Each row was made from one small tree. Brackets hold a mark, then the marks that hang from it, in the order of their numbers. Every link used is in the known rows. Write each row's tree.
Known rows
(J82 (J78 (J108 (J458 J207 J514)))): [ 0.63 -0.34 -2.55  1.08  1.69 -1.16  1.61  4.65 -1.05 -0.89  1.10 -0.69
 -1.19 -0.75  1.57  0.31 -1.64 -1.18  1.17 -4.05  1.22  4.54  1.07  2.82
 -1.01  0.25 -5.36 -0.09]
(J741 (J301 (J207 J514))): [-0.38  2.42  2.98 -2.73 -0.19  1.94  2.02 -2.13 -1.17  0.58  0.98 -1.80
  3.39 -1.69  1.08 -0.88  5.01 -4.87 -0.06  0.39  3.74 -7.66 -0.18  0.25
 -1.00 -2.39 -0.42  0.25]
(J108 J78 J82 (J458 (J514 J207))): [ 0.64 -2.26 -2.53 -0.03 -1.36 -1.38 -2.09  3.83 -1.71 -7.28  0.26  1.10
 -3.48  2.80 -0.97  2.52 -1.49  3.37 -1.33  1.15  4.17  1.85  0.77  2.80
  1.53  2.28 -1.72  1.58]
(J301 (J207 J458 J514) J741): [-0.30  0.06  3.17  0.81  0.68  5.05 -1.92 -1.60  2.15  1.95  0.25  0.96
 -0.49  0.01  0.07 -2.31  2.74 -1.63 -1.34 -0.37  2.07 -3.75  0.06  1.65
 -0.42 -0.95  1.36 -2.56]
(J301 J741): [-2.37 -1.02  2.76 -1.42 -2.72  2.76 -0.51  1.03  1.80  0.15 -0.56  0.58
  1.10  1.64 -0.95  0.14 -0.46 -2.04 -0.04  2.15 -1.63 -2.45 -3.35 -2.83
  2.89  0.22 -0.03 -4.39]
(J207 J301 J458): [-0.67 -3.55 -2.02 -0.03  1.33 -0.02 -0.07 -5.36  0.27  1.08 -1.21 -4.44
 -0.24  0.60  1.16 -1.52  2.06  1.37  1.41 -0.04 -1.27  0.98 -0.75  2.15
 -3.37 -2.59 -0.22 -0.05]
(J82 J108): [-2.32  0.83  1.42  1.00 -2.38 -0.57  0.84 -1.55  0.52  4.50 -2.19  0.94
 -0.21 -0.30 -2.56  0.24  0.15 -5.03  0.91 -0.47 -6.12 -1.57 -2.60 -2.56
  0.86 -1.04  1.07  1.41]
(J82 (J108 J458)): [-2.12 -0.37  0.73  3.55 -2.51 -0.07  0.50 -1.18  0.95  4.77 -1.07  2.93
 -1.21 -0.29 -3.70  1.33 -0.31 -3.35  1.04  1.35 -3.25  1.78 -2.74 -1.37
 -0.86 -0.24 -0.14  1.09]
(J301 (J207 J458 J514 J741)): [ 0.04  1.73 -0.16 -0.31  4.52  3.04 -0.30 -4.59  2.71  4.40 -1.51 -0.04
 -0.25 -0.79  0.81 -2.99  1.18  0.50 -0.54 -0.67  0.92 -1.94 -0.46  2.17
 -0.35 -1.85  1.89 -0.01]
(J741 (J207 J514)): [-0.81  2.04  3.80 -5.25  0.41 -1.18  1.87 -2.39 -1.41 -1.28 -0.21 -3.52
  1.80 -0.98 -1.75 -3.80  5.15 -1.30  2.71  0.42 -0.75 -5.97 -1.84 -0.20
  0.99 -0.36  2.27 -0.14]
(J514 J458): [ 0.21 -0.46  1.85 -0.51 -0.70 -3.36  0.56  0.15  2.28  0.46 -2.77  0.24
 -0.06  1.38 -0.86  0.75  1.18 -0.95  0.49  2.97 -1.70 -0.60 -1.69 -5.67
  1.55  1.12  3.03 -0.98]
(J514 (J458 (J207 J741))): [-0.26  1.54  0.01 -0.57  0.92 -3.42  0.12  0.57  0.94  1.18 -1.06  2.42
  2.58 -0.47  0.32  0.01 -1.42  0.88 -1.05  0.24 -1.52 -1.27  0.65 -6.16
  1.49  2.67  4.17 -1.51]
(J78 J82 (J108 J458)): [ 2.06 -1.68  0.86  0.82 -1.25  0.49  1.67  3.50  1.02  1.32 -0.61 -0.65
  1.03 -0.31 -0.22  4.87 -1.61 -0.17  1.23  4.94  0.66  6.03  2.89 -1.01
 -0.49  1.14 -0.98  0.92]
(J108 J82 J458): [-1.01 -4.23 -4.16  2.20 -1.90 -1.78  0.27  1.68  2.81 -0.85  0.27  0.28
  0.14  1.87 -4.02  1.71  0.91  1.11  0.46  3.08  6.01  2.83 -0.68 -0.33
  0.64  0.02 -1.68 -1.40]
(J82 (J108 J78 J458)): [-2.72 -0.27  1.35  1.64 -2.71  1.31  0.24  0.28 -1.72  2.10 -1.28  2.95
 -2.89 -0.46 -2.00  0.94 -0.21 -2.93  1.46  2.24 -3.19  1.61 -3.91 -0.35
  0.65  0.54 -1.66  2.94]
(J514 (J458 (J207 (J741 J301)))): [ 0.57  2.31  1.20 -1.40 -0.42 -2.92  0.96  0.69 -0.43  0.98  0.34  1.88
  4.10 -1.47  0.95  0.56 -0.13  0.26 -1.17  0.33 -0.26 -3.28  1.08 -6.58
  0.68  3.15  3.95 -1.79]
(J458 J207): [-2.83 -0.24 -1.33 -1.78  0.41 -2.29  1.39 -0.26 -1.58  0.85 -0.23 -0.36
  4.28 -0.74  0.16 -0.34  1.51 -2.60  0.07 -2.25  0.22 -3.87  1.09 -2.22
 -1.06 -0.77  1.12 -0.41]
(J82 J78 (J108 (J458 J514))): [ 1.44  0.72 -0.46  4.57 -0.94 -0.84 -0.17  2.45  1.50  1.75  0.06  1.58
 -4.50 -0.30 -0.59 -0.40 -2.05 -2.30  0.73 -4.00 -3.83  3.96 -2.59  0.42
  0.23 -1.69 -3.75  1.13]
(J82 J78 (J108 (J458 (J514 (J207 J741))))): [ 0.91  1.67 -0.78  4.97 -0.60 -0.21 -1.74  2.01  0.88  1.92  0.57  2.72
 -3.73 -1.43 -0.84 -0.25 -4.45 -2.16 -0.03 -4.71 -5.50  3.79 -1.57  0.85
 -0.12 -0.17 -3.18  0.59]
(J78 J108): [-2.10 -0.34  0.18 -2.14  0.28  0.12  2.88  0.78 -0.96  1.88 -1.94 -1.59
  0.78  0.54 -0.86  1.66 -0.29 -2.81  1.96  1.63 -1.72  1.34 -0.32  0.81
  0.36  1.05 -1.48  0.08]
(J207 J301 J514 J741): [-0.99  2.83 -1.03 -2.49  2.83  2.60 -1.65 -6.63  1.53 -2.12 -0.38 -2.24
 -1.80  2.05  1.47 -3.20 -2.32  2.59 -0.88  2.23 -2.20  0.58 -2.28  3.48
  4.31 -3.61  0.03  1.19]
(J108 J82): [-1.32 -2.87 -3.34 -0.83 -1.61 -2.40  0.51  1.23  2.37 -1.07 -1.26 -2.17
  1.51  1.85 -2.76  0.32  1.51 -1.02  0.20  0.75  2.37 -1.34 -0.34 -1.70
  2.76 -0.96 -0.22 -1.09]
(J458 (J207 J514)): [-1.29  1.65 -0.03 -2.26  0.35 -1.23  0.74 -1.79 -1.42 -0.90  0.56 -1.25
  2.13  0.52  0.62 -1.70  2.78 -2.03 -0.87 -1.61  1.64 -4.20  1.71 -0.22
  0.60 -1.52  2.19  1.31]
(J514 (J207 J301) J458): [-1.51 -1.09  0.62  1.55 -0.53 -3.64 -3.03 -2.06 -1.34 -3.15 -1.05 -0.01
  1.15 -0.35 -0.65  0.58 -0.38 -3.05 -0.64  0.57 -3.89 -1.25  2.41 -1.65
 -2.22  1.24  1.89  0.10]
(J301 (J741 (J207 J458))): [-1.02 -1.41  4.41 -2.63 -2.15  1.72  0.21  0.68 -0.32  1.11  0.62 -1.19
  2.63 -1.48 -1.82 -2.09  2.85  0.08  1.98  0.19 -1.69 -4.58 -2.29 -2.53
 -0.64  2.70  2.04 -5.55]
(J741 (J207 J458) J301): [ 1.16 -0.19  4.60 -5.15 -2.06 -0.94  3.93 -1.47 -3.74  2.14  1.94 -5.19
  5.84 -4.72 -0.36 -1.93  7.75 -0.87  3.63 -0.78  1.28 -8.22 -0.83 -2.58
 -4.83  2.44  2.17 -2.73]

Write each row's tree
[ 3.45  2.54  2.53 -3.09 -0.44  3.50  1.19 -4.84  1.25  2.98  1.08 -3.94
 -0.33  0.09  1.79 -1.64  2.38  3.16 -0.23  1.85  1.46 -2.36 -1.35  0.04
  0.67  0.35  3.32 -0.76] | (J207 J458 J514 (J741 J301))
[ 0.88  2.79  3.81 -1.88 -0.37  0.53  1.54 -1.35 -0.62  0.27  0.73 -0.67
  2.79 -1.66  1.17 -0.43  4.94 -4.08 -0.68  1.17  3.56 -7.14  0.40 -1.61
 -0.76 -0.95  1.11  0.25] | (J741 (J301 (J207 (J514 J458))))
[ 2.22 -1.52  0.64 -0.06  0.68  1.84 -2.29 -2.90  0.88 -2.28 -0.01 -1.99
 -2.95  3.24  2.46 -0.84 -1.32  5.40 -1.46 -1.27 -2.43  0.67 -0.55  2.18
 -1.24 -1.21  1.27 -2.45] | (J207 (J301 J741) (J458 J514))
[-1.83  0.00 -1.62  0.59  1.26  0.49  1.20 -0.38 -2.98 -0.73  1.70  0.28
  0.07 -0.06 -0.45  1.14 -0.46 -0.39  0.42  1.19  2.76  3.81  2.85  4.92
 -2.32  0.87 -2.31  1.78] | (J78 (J108 (J458 (J207 J301 J514))))
[ 3.10  0.11  0.66 -1.57 -0.01 -0.68 -0.65  4.05 -2.00 -5.06  0.33  1.57
 -1.10  1.13  3.69  2.83 -1.67  4.57 -1.36  1.46  2.35  1.81  1.95 -1.01
  0.78  0.58  0.61  2.85] | (J108 (J78 J82) (J458 J207 J514))
[ 4.59  2.20  1.57 -3.13  0.78  1.16  1.53 -2.58  1.32  2.74 -0.41 -2.21
 -0.14  1.01  3.02  0.47 -1.17  6.27 -0.77 -0.67 -1.24 -1.76 -1.63 -1.76
 -0.34  1.48  3.55 -2.51] | (J207 (J458 J514) (J741 J301))
[ 0.87  3.39  0.25 -1.06  2.43  0.59 -2.36 -5.31  2.36 -2.79 -0.60 -0.61
 -2.69  2.18  1.53 -2.72 -2.48  3.58 -1.60  3.48 -2.37  1.54 -1.37  0.46
  4.71 -1.43  2.33  1.00] | (J207 J301 (J514 J458) J741)
[-3.72 -0.69 -1.33 -0.76 -0.09  0.32 -1.27 -0.91 -2.26 -2.02  1.73  0.29
  3.99 -0.51  1.09 -1.32 -0.55 -1.53 -1.24 -2.28 -0.50 -3.25  1.38  0.04
 -0.70 -1.12 -0.63 -1.72] | (J458 (J207 (J301 J741)))
[-0.17 -4.74 -5.63  3.49 -1.52 -1.75 -0.01  4.26  3.17 -1.50  1.38 -1.14
 -0.84  0.38 -2.67  0.09  0.83 -0.55  1.22 -0.11  6.39  4.56 -0.97  0.68
  1.02 -1.13 -5.48 -1.71] | (J108 (J82 J78) J458)
[ 3.02 -0.69  2.21 -0.95 -1.15  0.24 -2.06  3.08 -1.42 -5.62 -0.82  0.73
 -2.76  1.61  2.37  3.69 -2.33  2.96 -0.79  3.21 -0.07  2.40  1.05  0.03
  0.51  0.96 -0.06  2.69] | (J108 (J78 J82) (J458 (J514 J207)))
[ 0.35  1.81 -2.16 -2.19  3.16 -3.21 -0.53 -1.83 -2.32 -4.24  0.19 -0.54
  0.89  2.14  3.31 -0.74 -1.88  3.08 -2.32 -4.83 -1.54 -2.67  2.41  1.49
 -0.87 -2.32  1.46  1.19] | (J458 (J207 J301) J514)
[-0.73  1.12  2.12  1.63 -2.10  0.28 -1.37  0.60 -2.78 -0.51 -0.95  3.56
 -4.19  0.48 -1.20  1.92 -2.28 -1.34 -0.29 -0.15 -4.80  0.91 -1.56  0.94
 -0.21  1.44 -0.14  3.51] | (J82 (J108 J78 (J458 (J514 J207))))
[ 1.90  0.07  2.87 -4.19  1.51 -2.69  2.11 -1.62 -1.03  0.58 -1.19 -3.52
  1.00 -0.83 -0.39 -2.49  3.79  3.35  2.64 -2.35 -2.08 -4.34 -1.12 -1.09
 -2.61  1.45  3.83 -1.87] | (J741 (J207 (J458 J514)))
[-0.97 -3.63  0.02  0.71 -0.67  2.77 -1.75 -3.32  0.62  0.23  0.21 -2.58
 -0.44  0.90  0.87 -1.49  0.74  1.58  0.29  0.44 -1.42  0.61 -1.23  1.51
 -2.03 -1.15 -0.27 -2.98] | (J207 (J301 J741) J458)
[-1.25 -1.57 -2.89  1.60  0.85 -0.50  1.97  4.34 -1.26  0.80  1.28 -1.00
  0.45 -2.21  0.65 -0.11 -0.34 -3.52  2.21 -2.85  1.86  4.48  0.67  2.33
 -1.52  0.15 -6.38 -0.40] | (J82 (J78 (J108 (J458 J207))))
[-0.25  1.30  1.87  0.95 -1.64  0.52 -0.11  0.63 -1.40  0.14 -1.50  3.31
 -4.97  1.38 -0.72  1.42 -1.92  0.15  0.16  0.84 -3.96  1.68 -3.36  0.23
  1.28  0.58 -0.41  3.39] | (J82 (J108 J78 (J458 J514)))
[-0.73 -1.11 -3.56  1.28 -0.47 -1.03  1.38  2.96 -1.44 -1.18  2.18  0.47
  0.51  0.47 -2.62  1.97  0.21  0.00 -0.31  0.78  6.14  3.54  4.44  3.42
 -0.40  2.56 -1.51  1.11] | (J78 (J108 J82 (J458 (J207 J514))))
[ 1.44  0.12  0.87 -2.44 -0.49  2.20  2.06 -3.03  1.00  5.28 -0.12 -2.80
  2.38 -1.32  1.33 -0.17  0.87  2.57  1.03  1.11 -0.27 -1.93 -2.23 -2.55
 -1.12  1.45  2.05 -3.05] | (J207 J458 (J741 J301))
[-0.52  1.97 -1.68  4.81 -0.76  0.50 -0.66  1.51  0.27  3.24  2.26  2.41
 -1.80 -2.91 -0.77 -2.20 -1.56 -3.61  0.21 -4.45 -2.05  3.04 -0.76  0.70
  0.45 -1.02 -3.35  1.56] | (J82 J78 (J108 (J458 (J207 J514 J741))))
[ 1.24  0.87  0.35 -1.49 -0.30  2.22 -1.01  1.98 -1.23 -2.97  1.20  1.39
 -0.25 -0.63  2.73  1.01 -1.34  3.09 -0.86  3.98  3.16  2.35  1.21 -0.40
  2.77  0.68  0.21  2.95] | (J108 (J78 J82) (J458 (J207 J514 J741)))
[-1.07  1.56 -0.21  1.65 -0.52 -0.21 -1.05  0.03 -3.95 -1.49  0.49  3.75
 -3.08  0.08  0.52  0.63 -2.35  0.43 -0.97 -1.87 -3.38  1.12 -0.48  1.96
 -0.46  0.14 -0.73  4.29] | (J82 (J108 J78 (J458 (J207 J301) J514)))
[-2.88 -3.96 -6.13  0.57 -0.63 -1.08 -1.26  2.60 -3.47 -6.07  2.40  0.79
  0.36  0.04 -0.31  0.21  0.31  1.97 -0.40  0.80  6.91  2.07  1.60  3.17
  0.25  0.60 -3.86  2.06] | (J108 J78 J82 (J458 (J207 J301)))
[ 3.29  1.06 -0.19 -1.97  2.87  0.38  0.35 -2.97  3.24  3.06 -2.54 -1.22
 -2.27  2.59  1.93 -0.35 -3.08  7.36 -0.57 -0.78 -3.38  1.28 -2.21 -1.04
  0.77  0.59  3.91 -2.11] | (J207 (J458 J514) J741)
[-4.07 -1.68  0.61  0.36 -1.69  1.24 -3.44 -1.91 -1.98 -2.98  0.57 -0.67
  2.12 -0.22 -0.82  0.08 -1.40 -4.25 -0.65 -0.42 -3.75 -2.95  0.87  1.65
 -1.63 -0.34 -1.12 -1.94] | (J514 (J207 (J301 J741)))
[-0.71 -2.76 -7.51  3.50  0.06 -1.90 -0.52  4.58  1.86 -0.72  3.07  1.05
  1.80 -1.45 -1.54 -0.70 -1.61  1.18 -0.38 -2.85  6.45  3.92  1.41  0.21
  0.85  0.43 -4.27 -2.11] | (J108 (J82 J78) (J458 (J207 J741)))
[-0.06 -0.02  0.64  0.11  3.12  1.67  0.16 -4.02  1.58  3.08 -1.62 -1.42
 -0.35 -0.38  0.36 -2.51  4.45 -1.97  0.10 -1.06  2.35 -3.16  0.52  2.51
 -2.28 -2.80  1.44  1.05] | (J301 (J207 J458 J514))
[-0.69 -4.13 -6.87  3.72 -0.98 -2.96 -0.14  5.04  0.86 -1.83  3.04  0.03
  1.68 -1.18 -1.86 -0.39  0.98 -0.84  0.07 -3.10  7.54  2.93  2.26  0.58
 -0.65 -0.40 -4.68 -1.24] | (J108 (J82 J78) (J458 J207))
[-0.58  2.17  4.33  0.81  0.31  3.18 -2.44  0.46  2.45 -0.73 -0.15  3.56
 -0.33  0.46 -0.46 -1.62  1.23 -2.81 -2.30  1.40  1.24 -4.21 -0.20 -1.33
  2.62 -0.10  1.80 -2.32] | (J301 (J207 (J514 J458)) J741)
[-0.90 -1.93 -2.13  1.40  0.56  0.33  2.06  3.79  0.30  0.86  0.25 -1.72
 -1.21 -1.24  0.08  0.09 -0.37 -3.42  2.97 -0.97  1.05  5.61 -1.30  2.40
 -0.48 -0.33 -6.87 -0.66] | (J82 (J78 (J108 J458)))
[ 0.94 -0.22 -0.15  0.03  4.18 -0.16  0.56 -2.30  1.64  2.89 -2.75 -0.08
 -0.13  0.38  1.30 -0.81  1.60  0.56 -0.34 -2.96  0.25 -2.66  0.19  1.11
 -3.06 -1.91  1.51 -0.33] | (J301 (J207 (J458 J514)))
[-1.59 -0.23 -1.49  0.13  4.45  1.97  0.39 -3.12  2.53  6.16 -2.47  0.75
  1.97 -1.87  0.42 -1.76 -0.11  0.04  0.46 -1.26 -0.34 -1.62 -1.23  0.13
 -1.82 -1.01  0.81 -1.86] | (J301 (J207 J458 J741))
[ 3.61  0.28 -0.67  0.80  0.99 -1.02  0.39  3.32 -1.17 -2.31  1.14  0.23
  0.79  0.24  2.31  4.34 -3.69  3.19 -1.21  0.93  0.55  5.50  6.35  1.27
 -1.60  0.78 -0.10  2.19] | (J78 J82 (J108 (J458 (J207 J301) J514)))
[-0.69 -0.05 -3.99  0.93  0.43 -0.04  1.04  2.56 -0.68 -0.27  2.24  1.30
  0.58  0.16 -2.47  1.73 -1.83  1.57 -0.76  0.96  5.14  4.38  3.77  3.04
  0.96  3.15 -1.29  0.41] | (J78 (J108 J82 (J458 (J207 J514 J741))))
[ 4.53  0.05  1.47  0.17 -0.15 -0.19  1.15  3.98  1.40 -0.69 -0.87 -0.20
 -1.09  1.52  1.08  5.20 -3.16  2.81 -0.14  3.59 -0.04  6.13  3.33 -0.39
  0.13  1.10  0.32  1.33] | (J78 J82 (J108 (J458 J514)))
[-2.10  1.67  3.37 -0.34  0.60  4.82 -1.81 -0.39  1.88 -0.17  0.10  2.26
  0.46  0.38 -0.44 -2.07  1.28 -3.66 -1.68  0.52  1.42 -5.09 -1.05  1.11
  2.25 -1.82 -0.07 -2.33] | (J301 (J207 J514) J741)
[ 3.02  0.84  0.66  2.92 -1.57 -1.51 -1.50  0.79  0.64  0.19  0.28  1.51
  0.30 -0.36  0.75  2.63 -2.51  0.60 -1.77 -0.33 -3.64  2.01  3.43 -2.49
 -0.63 -1.73  2.11  3.01] | (J78 (J82 (J108 (J458 (J207 J301) J514))))
[ 3.71  0.66  2.47  2.31 -2.59 -0.89 -0.65  1.59  2.75  1.75 -1.37  1.38
 -1.17  0.71 -0.51  3.38 -1.99  0.29 -0.78  1.85 -4.01  2.35  1.01 -4.08
  0.92 -1.27  2.53  2.13] | (J78 (J82 (J108 (J458 J514))))
[-0.71  2.92  0.28  1.02 -0.33  0.49 -0.58  1.02 -2.62  0.78 -0.08  5.16
 -2.79 -0.23  0.13  0.95 -3.97  1.53 -1.12 -1.34 -3.84  1.22 -1.48 -0.12
  1.32  1.79  0.47  2.96] | (J82 (J108 J78 (J458 (J207 J741) J514)))
[ 0.07  1.96  3.22 -3.44  1.24 -2.59 -0.03 -3.51 -1.87 -4.15  0.47 -3.02
  0.84 -0.99 -0.82 -4.27  4.28  0.51  1.77  1.02 -1.48 -4.11 -0.39  0.16
  0.41 -0.19  2.58  0.71] | (J741 (J207 J301 (J514 J458)))
